Each row comes from the steps of one path. Every step used is in the known rows, and no mark comes twice. Write the path behind each row, first mark first.
In the rows, 128 means zero.
Known rows:
gesod/rilo/fulan/famek/firad: [108  74 147 109  91 172 138 185 186 107 170 136 132  78 138 117  85 127
 128 142 216  72 110 119 118 170 112 189 130 158 179  98  83 144 186  72
 105 123 149 162  58 164 136 118 139  82  71 115 137  92  88 104]
rilo/fulan/famek/firad: [120 101 161 121 120 146 142 178 160  92 166 130 130  98 145 106  81 130
 118 126 188  77 138 133 116 162  93 182 117 155 151 106  92 148 170 139
 124 138 159 111  89 168 133 123 136  77  90 114 137  94  76 104]
zosof/sefa/fepavi/roteb/rilo/firad: [124 142 118 154 114  81 144 156 132 142 196  84 173 132 107  88 101  64
 149 115 137 184 121 149 109 130 120 151 117 187 140  95 113 150  88 153
 143 109 128 244 131  96 140 119 147  57 179  82 104  87 132 197]
famek/fulan: [127 122 133 139 126 139 121 163 140 108 136 138 143 100 141 117 172 135
 141 120 133 124 130 128 132 104 122 158 124 146 131 138 107 135 118 111
 111 124 124 136 141  90 124 108 116 144 146 117 127 142 130 113]
fepavi/gesod: [123 152 139 155 108 130 133 126 127 136 144 172 129 125 118 108 134 137
 127 117 113 145 160 146 122 118 135 120 138  81 132 141 127  90 123 145
 133 114 142 130 119 112 127 134  81 127 140 150 121 140 123 110]
fepavi/roteb/rilo: [126 140 149 146 162  96 152 135 128 110 142  88 124 146 110 110 126 126
 134 119 129 170 117 153 115 116 148 129 133 166 193 133 156 117 106 195
 134 106 126 197 139 120 139 121 132  98 164 126 130 167 130 153]
famek/firad/rilo/roteb/fepavi: [183 110 147 108 134  92 157 162  97 105 182 104 116 156 107  65  76 144
 130 148 144 162 121 149 124 152 154 190 155 147 208  89  82 172 201 117
 104  99 171 119 113 141 128  96 112  59 107 114 142 179  71 139]
rilo/gesod/fepavi/sefa/zosof: [179 173 124 176  69 164 113 150 127 175 173 137 148 132  44  88 125  72
  97 159 105 193 144 106 176 119 132 187 154 164  60 152 109 132 112 169
 114  96 164  94 112 166  98 136  89  81 171 111 127 102 146 119]
fepavi/roteb: [115 146 128 144 144 112 149 127 139 130 138 115 147 150 125 103 140 121
 140 118 122 171 121 146 123 127 142 126 123 166 141 135 131 101 101 152
 130 104 122 143 122 120 144 112 138  99 147 140 127 157 132 149]
rilo/firad: [127 124 111 125  99 126 133 142 139 142 138 120 134 134 151 127 123 118
 125 140 138 128 145 127 117 132 120 150 128 136 110 116 115 150 114 127
 118 129 138 130 138 123 117 142 159 108 143 140 136  56 141 138]
firad/rilo/roteb: [174 130 124 130 103  76 164 145  46 123 156 104 142 139 112 103 110 148
 152 124 142 134 107 118 131 135 130 155 131 139 190  76  77 146 164 118
 126 121 147 124 149 146 126 142 121  88 111 164 130 169 115 164]
firad/rilo/fulan: [132 113 120 138 112  97 157 154  78 137 146 115 143 177 129 105 105 138
 147 127 144 137 131 120 129 142 101 153 136 140 196  92  94 181 157 112
 124 119 150 140 115 141  95 140  93 110 107 144 129 123 116 164]
roteb/fepavi/sefa: [149 144 142 118 148 141 125 132 147 139 148 102  95 142 110  69 121 137
 118 139  94 170 144 142 136 111 155 140 167 132 141 129 168 129 128 164
 124 126 141 109  89  84 130 123 107 107 187 108 140 137 134 106]
fulan/famek: [121 114 158 129 124 143 132 144 137 113 141 124 120  71 124 119 112 132
 125 117 153  83 132 129 125 130 131 128 118 138 140 116 135 102 121 138
 140 150 146 101 131 127 141 128 152 114 108 118 133 117 125 118]
roteb/fepavi/gesod/rilo/fulan: [124 104 140 153 107 153 143 164 160 169 152 155  90 150 114  92 111 110
 138 158 118 166 129 140 107 113 131 157 180 100 192 111 116 131 178  81
 102 101 150 183  20  83 110 148  75 109 137 123 144 137 155 125]
zosof/sefa/fepavi/roteb/rilo: [122 146 137 157 134  80 138 143 121 123 179  93 167 132  90  92 115  66
 160 105 124 182 112 152 103 119 125 132 120 176 158 104 121 118 105 162
 145 109 111 244 125  95 142  98 123  72 173  72 101 158 121 185]
fepavi/sefa/zosof: [146 166 130 128  97 159 108 140 137 143 153 104 136 129  93 119 131 112
 104 139 153 152 133 125 171 114 129 140 153 139  70 128 132 122 122 160
 145 108 152 117 112 100 134  96 109 106 182 147 119 113 125 108]
gesod/rilo/roteb/fepavi/sefa/zosof: [185 136 130 127  82 155 136 160 139 169 174  84  94 106  67  95 109  93
 106 178 153 182  81 121 167 112 164 185 188 162 124  84 110 132 185 105
 126  99 166 155  44  74 137 117 138  74 190 143 149 147 157 121]
zosof/sefa/fepavi/roteb/rilo/gesod: [158 151 134 179 169  94 145 159  94 124 193 117 175 147  59  77  98  59
 138 120  99 192 140 134 107 127 111 163 130 190 151 119 106 120  85 155
 160 114 132 248 125 113 116 143  95  62 167  47 115 166 131 202]
gesod/fepavi/sefa/zosof: [137 168 127 156  39 156 111 135 147 181 157 110 138 117  86  97 146  84
 108 144 115 188 112 118 168 108 150 142 148 160  68 135 121 130 124 175
 107  90 145  94 110 143 118  96 112  79 171 127 118 100 141  92]
famek/firad/rilo/roteb: [166 127 126 117  98  84 160 166  75 102 173 110 149 139 114  96  94 154
 144 120 171 128 119 135 136 162 132 193 130 145 195  94  62 156 191 107
 114 104 154 127 142 176 134 101 108  64  90 146 132 161  55 136]
sefa/fepavi/gesod/rilo/roteb: [158 143 124 159  18 114 144 148 130 164 160 155 157  94  86 120 121  94
 160 157 122 158  95 116 140 140 142 165 121  99 160  81  71 102 179  71
 124  87 151 166  74 131 132 148 100  95 116 133 122 166 138 128]
gesod/fepavi/sefa: [131 158 129 159  58 133 121 127 140 157 149 113 138 126 107  87 149 126
 138 126  94 174 117 130 156 117 153 137 123 152 126 143 134 136 126 171
 100 106 125  90 120 168 116 139 101  90 149 129 133 117 134  87]
firad/rilo/gesod/fepavi: [171 149 122 174  92 105 135 142  66 157 149 153 152 163  74  90 119 106
 133 135  88 163 152 104 136 136 139 169 131 152 175 130  92 159 115 122
  95  97 159 116 144 190  89 147  78  89 102  70 136 139 137 154]
roteb/fepavi: [142 113 145 125 163 133 138 125 136 135 137 114  91 142 125  95 109 108
 119 146  95 159 131 146 123 117 151 136 152 133 136 123 152 138 143 136
 117 122 137 124  98  89 117 129 138 116 145  88 143 135 146 126]
fulan/famek/firad/rilo/roteb/fepavi: [177  97 168 103 128 102 166 172 101  86 193  98 107  95 102  59  56 143
 131 133 173 114 122 141 133 161 153 189 151 152 205  71  84 145 189 135
 123 116 182  92 113 135 151 102 141  45  95  99 151 164  79 126]
zosof/sefa: [112 133 110 133 153 113 118 135 103 119 155 135 141 110 121 103 127 110
 127  97 130 113 120 128 101 120 103 127 143 141 112 133 111 128 113  94
 135 142 101 176 122  97 134 117 106 114 139 131 110 121 112 147]
firad/rilo: [136 130 130 126 118 102 145 129  90 124 146 117 147 156 113 115 125 146
 145 124 135 136 142 128 128 126 140 126 139 133 190 112 117 143 134 123
 135 109 138 137 150 129 125 116 105 119 117 116 128 139 117 150]

Write each row's path:
[126 112 164 108 120 122 138 164 138  82 178 136 147  96 121  94  88 158
 129 111 194  85 149 139 128 164 133 158 123 147 203  98 104 132 156 133
 121 123 161 108 147 150 148  78 113  78  79  91 126 119  62 113]
fulan/famek/firad/rilo
[188 116 135 128 131  80 170 150  56 128 156  89 103 150 101  82  95 132
 141 148 107 170 109 132 128 129 161 162 157 134 202  74  98 162 168 124
 120 112 159 120 120 112 126 137 127  84 130 129 143 187 132 164]
firad/rilo/roteb/fepavi
[155 120 115 121  77 120 147 153 115 142 150 118 128  96 112 135 120 124
 138 145 154 121  80 109 135 132 136 168 135 141 162  90  87 126 168  62
 118 117 119 169  90 137 134 146 145 105 113 162 136 157 142 138]
gesod/rilo/roteb
[117 144 130 165  70  90 152 146 156 157 156  94 133 144 119  80 121  95
 142 130 124 199 115 144 114 116 163 154 115 192 165 122 129 148  95 199
  88  90 130 176 140 161 120 132 159  55 164 122 135  87 157 161]
gesod/fepavi/roteb/rilo/firad
[117 113 166 110 124 156 136 154 168  82 159 137 124  73 132 106  90 137
 107 123 185  75 143 137 127 160 126 158 118 153 134 121 116 112 147 144
 128 131 151 100 127 160 157  86 138  89  98  98 133 108  71  88]
fulan/famek/firad
[109 122 127 161  70 152 141 162 148 159 136 173 125 134 127 120 121 124
 142 137 143 125 130 120 119 123 109 156 145  98 186 112  99 127 163  80
 115  98 143 190  47 119 111 157  72 124 115 161 128 124 137 122]
fepavi/gesod/rilo/fulan
[108 138 134 143  78 151 133 134 156 148 135 181 128 109 105 129 141 136
 132 127 137 129 138 141 123 117 152 127 144  91 171 130 122  89 149  76
 122  91 134 186  77 102 139 131  77 132 125 148 127 131 131 104]
fepavi/gesod/rilo
[124 111 112 113  70 149 130 153 169 151 145 121 126 123 137 141 122 118
 135 146 169 119 121 116 124 133 138 155 132 143 144 114 109 146 123  63
 104 116 131 172  99 113 126 141 152  99 121 136 136  56 151 138]
gesod/rilo/firad
[108 146 118 162 117 100 133 131 137 139 171 118 193 132 100  80 115  58
 155 109 116 191 110 144 108 130 111 123 108 174 111 112 106 113 107 130
 144 103 109 189 109  95 145 103 124  64 155  96  87 159 111 174]
zosof/sefa/fepavi/roteb
[149 139 125 153  65 120 151 143 111 145 151 164 132  94  94 118 125 129
 142 135 145 133 103 126 121 120 145 157 148 100 175 104  89  99 169  73
 120 101 142 168  83 118 136 155  93 103 122 184 130 169 147 122]
fepavi/gesod/rilo/roteb
[115 116 162 177  88 105 171 167 133 138 163  94 128 107 111  75 100  99
 138 134 131 151  85 135 107 116 140 154 118 199 193 103 121 137 124 211
 111 110 143 157  97 177 113 139 152  47 123 106 144 140 156 152]
gesod/fepavi/roteb/rilo/fulan/famek
[119 155 126 159  93 105 143 128 156 153 149 109 171 149 113 110 126  84
 169 142 113 201 112 130 138 138 137 125  93 160 119 109 113 105 124 153
 139  92 132 140 115 128 134 113 147  83 148  93 118 154 119 157]
sefa/fepavi/roteb
[184 144 133 128 134 116 150 142 105 137 162  78  92 135 104  60 107 132
 124 148  99 176 114 132 146 112 148 174 169 144 142 112 122 141 156 163
 123 133 141  97  90 101 131 146 123  83 182 152 147 166 144 121]
rilo/roteb/fepavi/sefa
[110 105 178 134 151 113 166 184 158  83 173  96 120 117 133  84  75 130
 130 123 196 119 127 157 106 144 114 181 123 195 209 108 112 139 153 196
 129 119 153 175  99 160 139 112 136  49 124 117 143 130  80 138]
fepavi/roteb/rilo/fulan/famek/firad
[184 176 144 173  88 148 116 160 106 160 173 116 126 130  37  86 116  73
  85 157 111 190 148 115 173 108 144 185 166 173 106 143 136 151 101 211
 118  92 176 149 126 167  98 131  84  78 181  87 144 119 162 122]
roteb/rilo/gesod/fepavi/sefa/zosof
[124 123 134 184  94  92 164 157 118 157 156  94 127 163 115  86 118  93
 154 134 107 205  93 138 113 109 132 156 116 188 195 121 112 163 121 200
  91  97 130 185 100 180 106 147 126  67 137 128 138 155 151 160]
gesod/fepavi/roteb/rilo/fulan
[127 145 143 168 101  91 142 128 137 152 143 100 132 133 100  89 130 109
 142 129 104 203 102 147 121 106 167 128 126 182 178 136 142 128 111 204
 102  83 125 176 128 165 126 118 133  72 146 113 138 166 152 149]
gesod/fepavi/roteb/rilo
[116 139 125 152   4 148 127 155 176 182 163 160 160 109 118 118 125  87
 154 158 141 164 139 123 137 142 140 155 121  97 137  96 101 127 142  80
 119  83 151 181  89 111 123 141 110  97 143 110 120  64 143 131]
sefa/fepavi/gesod/rilo/firad
[133 101 130 126 115 113 147 165 108 114 164 127 161 180 134  95  94 148
 142 129 177 129 146 126 123 165  94 187 130 149 206  95  65 190 186 112
 100 106 152 145 120 171 109 106  85  76  92 125 133 112  54 140]
famek/firad/rilo/fulan
[177 105 124 121 112 127 149 155 123 149 148 103  87 110  96 108 106 101
 136 163 129 154  73 126 128 121 167 164 156 137 177  80 103 138 179  75
 100 114 134 166  61 105 133 150 150  99 135 122 155 170 162 147]
gesod/rilo/roteb/fepavi
[119  99 153 140 107 114 168 165  85 119 159 112 141 119 128 104  91 144
 141 123 166  85 139 120 125 143 103 152 130 147 206  75  94 155 146 130
 143 141 166 111 114 145 122 136 129 100  90 122 135 117 120 154]
firad/rilo/fulan/famek
[119 139 136 158  35 140 122 140 171 167 149 174 162 104  92 132 131  95
 159 145 130 163 124 131 138 139 140 133 128  89 153 108 111  95 156  79
 128  76 144 180  79 115 122 126  91 114 126  97 115 141 130 119]
sefa/fepavi/gesod/rilo
[137 106 139 137 133 107 147 161  97 125 138 100 109 146 134 127 105 118
 127 137 138 131 117 131 120 115  96 158 136 135 182 103 129 182 144 152
 124 135 145 189 109 150 107 154 116 122 138 126 146 130 138 155]
roteb/rilo/fulan
[177 133 131 119 105 138 147 148 132 141 166  73  97 111  83  80 107 125
 145 153 127 165  87 130 152 112 170 170 175 154 175 102 126 131 171 100
 110 115 140 145  51  94 136 152 121  82 169 144 156 164 153 113]
gesod/rilo/roteb/fepavi/sefa
[162 128 164 150  85 125 143 175 112 111 190 162 153 100  70  65  83 124
 119 127 147 116 174 120 132 167 135 192 126 171 184 124  82 143 137 138
  97 103 176  91 148 227 110 116  90  52  62  45 127 110  76 118]
fulan/famek/firad/rilo/gesod/fepavi
[181 154 152 180 147 106 147 168 123 135 167 106 153 163  61 106 101  70
 138 149  99 211 148 141 141 132 134 168 113 173 168 115 120 124 100 188
 150 100 158 199 129 148 118 154 119  76 161  48 138 167 138 186]
sefa/fepavi/roteb/rilo/gesod
[124 158 144 159  62 126 122 134 143 154 147 165 162 123 105 114 132 103
 152 140  95 169 154 141 138 132 125 126 119  73 121 112 120 104 141 146
 137  99 152 130 120 122 127 129  86 116 143  93 115 136 120 120]
sefa/fepavi/gesod
[189 179 125 176  59 134 122 157  91 172 188 121 157 161  36  69 120  85
 118 147 112 196 160 107 176 124 138 179 163 170 123 135  97 152 114 157
 107  85 189 102 134 165  90 116  64  72 159  90 123 118 131 133]
firad/rilo/gesod/fepavi/sefa/zosof
[114 158 124 176  89 108 146 118 151 160 144 124 148 140 109  78 145  99
 150 133  96 201 104 139 121 115 164 118 107 180 135 143 116 116 119 163
  93  87 114 117 126 166 122 120 141  70 139 129 127 154 138 141]
gesod/fepavi/roteb
[171 158 141 151  80 120 127 161 113 132 196 132 169 162  71  46 115 135
 129 124 116 185 181 127 153 156 142 203 141 168 181 154  86 157 144 157
  82  81 167 101 135 221  94 118  39  53 127  83 133 122  61 103]
famek/firad/rilo/gesod/fepavi/sefa
[128 136 141 149  84 100 150 154 154 147 175  76 162 149 125 110 108  80
 158 149 135 206 129 145 123 132 135 154 103 173 152  91 126 150  99 190
 139 101 153 197 144 127 133 128 161  63 176  91 132  96 141 187]
sefa/fepavi/roteb/rilo/firad
[150 163 122 196 118 115 143 140 120 160 146 152 153 158  77  73 129  76
 135 141  76 210 125 114 128 123 150 170 122 184 127 158 100 120  91 165
 103  98 129 120 118 183 107 151 110  63 141  96 139 157 147 163]
rilo/gesod/fepavi/roteb
[109 144 127 171  91 111 114 138 118 145 169 175 178 110  93  86 123  77
 149 103  98 151 142 138 109 140 109 127 124  87 106 116 103  97 124 117
 144 112 134 174 111  95 128 120  67  97 147 103  93 134 113 137]
zosof/sefa/fepavi/gesod
[156 112 158 111  92  97 167 169  89  77 188 113 139  87 113  84  81 160
 132 113 197  80 127 134 132 168 127 193 125 156 202  82  62 133 192 126
 129 123 173 103 152 176 149  98 132  54  73 131 131 146  61 130]
fulan/famek/firad/rilo/roteb
